Known rows, with every step that occurs
nibuv, zoda, virapa: [ 1.198  5.322 -1.042  0.433 -0.737 -5.230  2.437  3.359  2.864 -0.337
 -0.789 -0.372 -0.376  1.616 -1.753 -0.716  1.812  2.185 -1.475  3.098
 -1.449]
kemu, nibuv, sogib, mepa, zoda, virapa, suko: [ 0.069  0.110 -1.163  0.376 -0.481  4.727 -2.250  2.148  1.039 -0.169
  0.755  1.425 -3.737  4.783  0.649 -0.760 -2.095  5.638 -1.338 -6.081
 -1.803]
nibuv, suko: [-3.647  1.386 -0.824 -0.634  1.180 -4.225  0.187  2.305 -1.563 -2.037
  6.080  1.185  0.386  0.004 -1.685 -1.915  1.771 -2.928 -1.676  2.341
  2.109]
suko, mepa: [ 1.525  0.095  1.261 -0.312  0.493 -2.593  1.748 -0.570 -0.907  0.099
  1.074 -0.162  1.209 -1.636 -0.648 -0.238  1.527 -1.352  0.425  3.792
  1.114]
kemu, nibuv: [-1.231  3.297 -0.415  3.880 -1.521 -0.960  1.935 -0.946 -2.111 -0.732
  0.199  0.971 -0.173  2.050 -1.131 -3.540  2.739  1.495 -1.540  2.988
  5.584]
nibuv, sogib, virapa, suko: [-0.629 -0.473  0.978 -0.379  2.402 -2.050 -0.353  0.827 -2.722 -5.914
  5.839  0.336 -5.080  3.607 -4.024 -1.770 -2.281  1.769 -2.957 -3.388
 -0.957]
gefu, mepa, suko: [ 1.160 -2.542  0.889 -0.250 -3.273 -1.615 -0.982 -0.682  0.191 -0.451
  4.660 -0.830 -1.464  0.139  1.493 -0.464  2.211 -6.165  1.628  5.753
  1.881]
virapa, suko: [-1.956  0.583 -0.220 -0.117  0.261 -1.714 -1.310  0.460 -2.113  1.012
  4.862  0.145 -1.531 -0.965 -2.063 -2.095  1.163 -1.153 -2.556  1.805
  2.261]
suko, mepa, zoda: [ 3.752 -1.009  2.146  0.506 -1.300 -0.311  0.166  0.211  1.281  1.522
 -1.696 -1.600  3.846 -1.664  0.919  1.103 -0.552 -1.517  3.069  1.493
  0.540]
zoda, virapa, suko: [-1.438  1.706 -2.009 -1.202 -0.371 -3.689 -1.727  2.718 -0.898  0.775
  4.346  0.064 -3.622 -0.677 -1.839 -1.570  0.806  2.937 -3.485  1.545
 -1.236]
virapa, suko, mepa, gefu: [ 0.268 -1.794 -0.511 -1.570  2.914  2.351  0.414  1.067 -1.372  3.186
  3.486  0.216  2.094 -4.558 -2.632  1.038  0.027 -1.092  1.326  1.340
  2.442]
zoda, virapa, suko, mepa: [-0.707 -0.808 -1.372 -2.835  0.488 -1.286 -2.266  1.445 -0.518  2.128
  3.096 -0.153 -2.115 -2.750  0.547  0.382 -0.181  2.891 -1.565  1.682
 -2.695]
gefu, mepa, zoda, nibuv: [ 1.809 -1.567  2.279  2.338 -3.234  1.066  0.944 -6.090  2.372  1.820
 -6.315 -1.392  0.633  0.788  4.793  1.467  0.769 -4.328  1.444  0.043
  0.740]
suko, mepa, gefu: [ 2.428 -0.057  0.102 -0.132  2.179  0.142  4.355  0.793 -0.823  1.172
  0.887  0.199  3.174 -3.010 -3.033  0.832  1.541 -1.082  2.136  3.100
  2.700]
zoda, nibuv: [-1.396  3.128  0.348  2.155 -1.072 -2.689  2.304 -3.448 -1.772  0.337
 -3.283  0.218 -0.503  0.298 -1.317 -1.718  3.401 -0.966 -1.607  2.745
  2.262]
zoda, nibuv, suko, mepa, gefu: [-3.879 -1.160 -1.943 -1.592  3.306  2.351  1.916 -1.290 -1.412  1.682
 -1.115  1.504  3.286 -3.852 -0.552  1.626  1.720 -3.266  1.494  0.991
  1.851]
zoda, nibuv, sogib: [-1.617  3.184 -0.154  1.368  2.201 -2.405  4.153 -2.069 -2.806 -4.082
 -1.443  0.346 -2.022  2.950 -3.113 -2.369  1.319  0.222 -1.763  2.043
  0.735]
kemu, nibuv, suko: [-5.670  1.694 -1.464  2.026 -0.371 -0.920  0.025  0.416 -2.393 -1.379
  3.694  1.885  0.242  1.646 -0.070 -2.854  2.066 -0.766 -1.840  1.858
  5.070]
kemu, nibuv, zoda, virapa, suko, mepa, gefu: [-1.255  0.818 -3.520 -0.033  1.180  5.406  0.015  2.485  2.130  3.833
 -2.016  0.953  1.613 -2.471  0.478  1.722 -0.314  5.020  0.450 -0.398
  1.167]
kemu, nibuv, zoda, virapa: [-0.773  5.877 -1.973  2.924 -2.066 -1.361  2.323  1.800  2.386 -0.132
 -2.696  0.859 -0.342  2.635  0.019 -1.721  2.108  4.791 -1.641  2.184
  1.313]
sogib, virapa, suko, mepa, zoda: [ 3.022 -4.527  2.738 -0.622 -1.237  1.979 -3.970 -0.722  0.565  0.097
 -0.243 -1.294  0.379 -1.513  1.793  2.064 -3.165  0.085  1.009 -4.827
 -1.637]

Rows
[-1.751 -0.900 -2.411 -0.223 -2.182  1.670 -2.447  2.487  1.585  0.443
 -1.019  0.139  1.949 -0.584  4.044  0.675 -1.773  2.624  1.169 -0.699
 -0.267]	kemu, nibuv, suko, mepa, zoda, virapa
[-1.534 -0.744  0.901 -0.268 -0.885  2.288 -1.668 -1.705  0.965  2.380
 -2.940  1.737  1.815  1.047  2.354  1.150  1.455 -4.463  0.572 -4.464
  0.090]	sogib, mepa, zoda, nibuv, suko
[-0.191  2.237  1.276  0.429  2.211 -0.228  3.606 -3.194 -2.141 -2.133
 -1.798  2.173 -2.967  3.800 -2.250 -1.272  2.506 -0.745 -1.727 -1.556
 -0.469]	zoda, nibuv, sogib, mepa
[ 0.918  0.452 -1.074 -0.539 -2.026 -1.417 -3.058  3.521  1.546  1.565
  1.353 -1.606 -1.275 -0.496 -0.096 -0.271 -1.250  2.517 -0.855 -0.821
 -1.956]	mepa, zoda, virapa, suko
[ 4.174  0.071  0.282 -0.648 -2.066 -2.174  0.053  2.454  2.474  1.094
 -2.194 -1.905  1.613 -1.537  1.493  1.581 -0.809  2.239  2.299  1.411
 -3.118]	suko, mepa, zoda, virapa
[ 2.355 -4.378  2.099 -1.229  1.526  2.550 -2.265  0.389 -0.231 -4.177
  1.730 -1.345 -1.511  1.334 -0.273  1.615 -5.265  1.107  1.196 -5.937
 -3.229]	nibuv, sogib, virapa, suko, mepa, zoda
[ 1.297 -3.171  1.193 -0.604 -0.608  2.429 -3.383 -0.008  0.526  3.214
  0.885 -1.306  2.411 -3.186  1.083  1.116 -1.944 -1.684  1.749 -0.688
  0.106]	virapa, suko, mepa, zoda
[-0.508  0.565 -1.258 -2.625  0.821 -0.250 -2.426  2.134  2.803  2.425
  0.759  0.061 -0.009 -2.224  1.105  1.549 -0.307  2.124 -0.969  0.789
 -3.601]	nibuv, zoda, virapa, suko, mepa
[-0.476 -2.718  0.346 -0.215 -0.988  4.220 -3.525 -3.674 -0.080  4.768
 -5.144 -1.165  2.198 -3.266  3.026  1.894 -0.912 -1.483  1.084 -1.585
 -0.269]	virapa, suko, mepa, zoda, nibuv
[-0.374  1.894  1.348  1.521  1.447 -2.296  3.334 -3.074 -2.520 -7.097
 -2.206  0.294 -4.287  4.598 -2.662 -1.396  0.207  1.798 -2.112 -2.341
 -1.035]	zoda, nibuv, sogib, virapa
[-4.622 -0.974 -0.823 -1.538  1.250 -0.400 -0.422 -3.030 -1.924  0.961
 -1.165  1.146  1.569 -2.439  1.803  0.658  1.828 -3.257 -0.353  1.625
  0.767]	zoda, nibuv, suko, mepa
[ 0.491 -0.947 -2.297 -2.930  2.323  1.190  0.177  3.011 -0.131  2.866
  2.545  0.236 -0.461 -4.155 -2.170  1.432 -0.113  2.902  0.317  1.020
 -1.242]	zoda, virapa, suko, mepa, gefu
[ 1.983  0.720  1.843  2.160 -0.285 -0.518  2.084 -2.050 -0.247 -6.155
 -5.290 -1.154 -1.831  4.798 -1.280 -0.026 -2.195  1.634  0.677 -4.741
 -1.458]	mepa, zoda, nibuv, sogib, virapa
[ 1.163 -1.373  1.589  1.840 -0.598  1.149  2.678 -5.073  1.235 -2.834
 -4.321 -1.111 -0.771  3.565  2.651  1.103 -1.313 -3.134  1.453 -1.208
 -0.541]	gefu, mepa, zoda, nibuv, sogib
[-4.407 -0.804 -1.331  0.340  0.355  0.772 -0.887 -0.567 -1.726 -0.115
  2.307  1.751  1.855 -0.824  2.028 -1.024  0.871 -0.638 -0.408  1.764
  3.672]	kemu, nibuv, suko, mepa
[ 3.947  0.624  2.871  0.441  1.253 -0.104  2.166  1.450  0.716 -2.353
  1.499  0.652 -0.228  4.406 -2.111 -0.254 -0.633 -1.106  1.372 -3.306
 -0.636]	nibuv, sogib, mepa, zoda
[-0.273 -2.724  0.497 -1.357 -0.060 -0.245 -1.623  1.735  0.908  0.358
  1.874 -0.759  4.350 -2.196  1.958  1.651 -1.294 -4.224  2.689  0.083
 -0.015]	nibuv, suko, mepa, zoda
[-0.837 -2.644 -0.003 -0.779  1.661  4.732 -2.077 -2.768 -0.916  0.380
 -2.975 -1.205  0.448 -0.909  1.165  1.362 -3.060 -0.758  1.159 -2.674
 -1.391]	virapa, suko, mepa, zoda, nibuv, sogib
[ 2.156 -0.424 -0.119 -2.047  0.860  1.136 -1.999  3.576  1.663 -0.464
  3.126  0.635 -3.959  3.274 -1.329  0.356 -2.282  2.609 -1.105 -5.012
 -4.498]	nibuv, sogib, mepa, zoda, virapa, suko
[ 2.106 -0.542  1.439  0.933 -1.704  2.055  0.310 -3.724  0.928  2.498
 -7.531 -1.352  3.361 -2.141  2.538  1.471  0.309 -1.644  2.529  0.497
 -0.033]	suko, mepa, zoda, nibuv
[ 3.283  2.783 -0.381  0.872 -2.802 -4.016  0.958  3.565  2.231 -0.781
 -1.264 -1.476  0.072  0.705 -0.681 -0.393 -0.044  2.451  0.202  1.444
 -1.706]	mepa, zoda, virapa
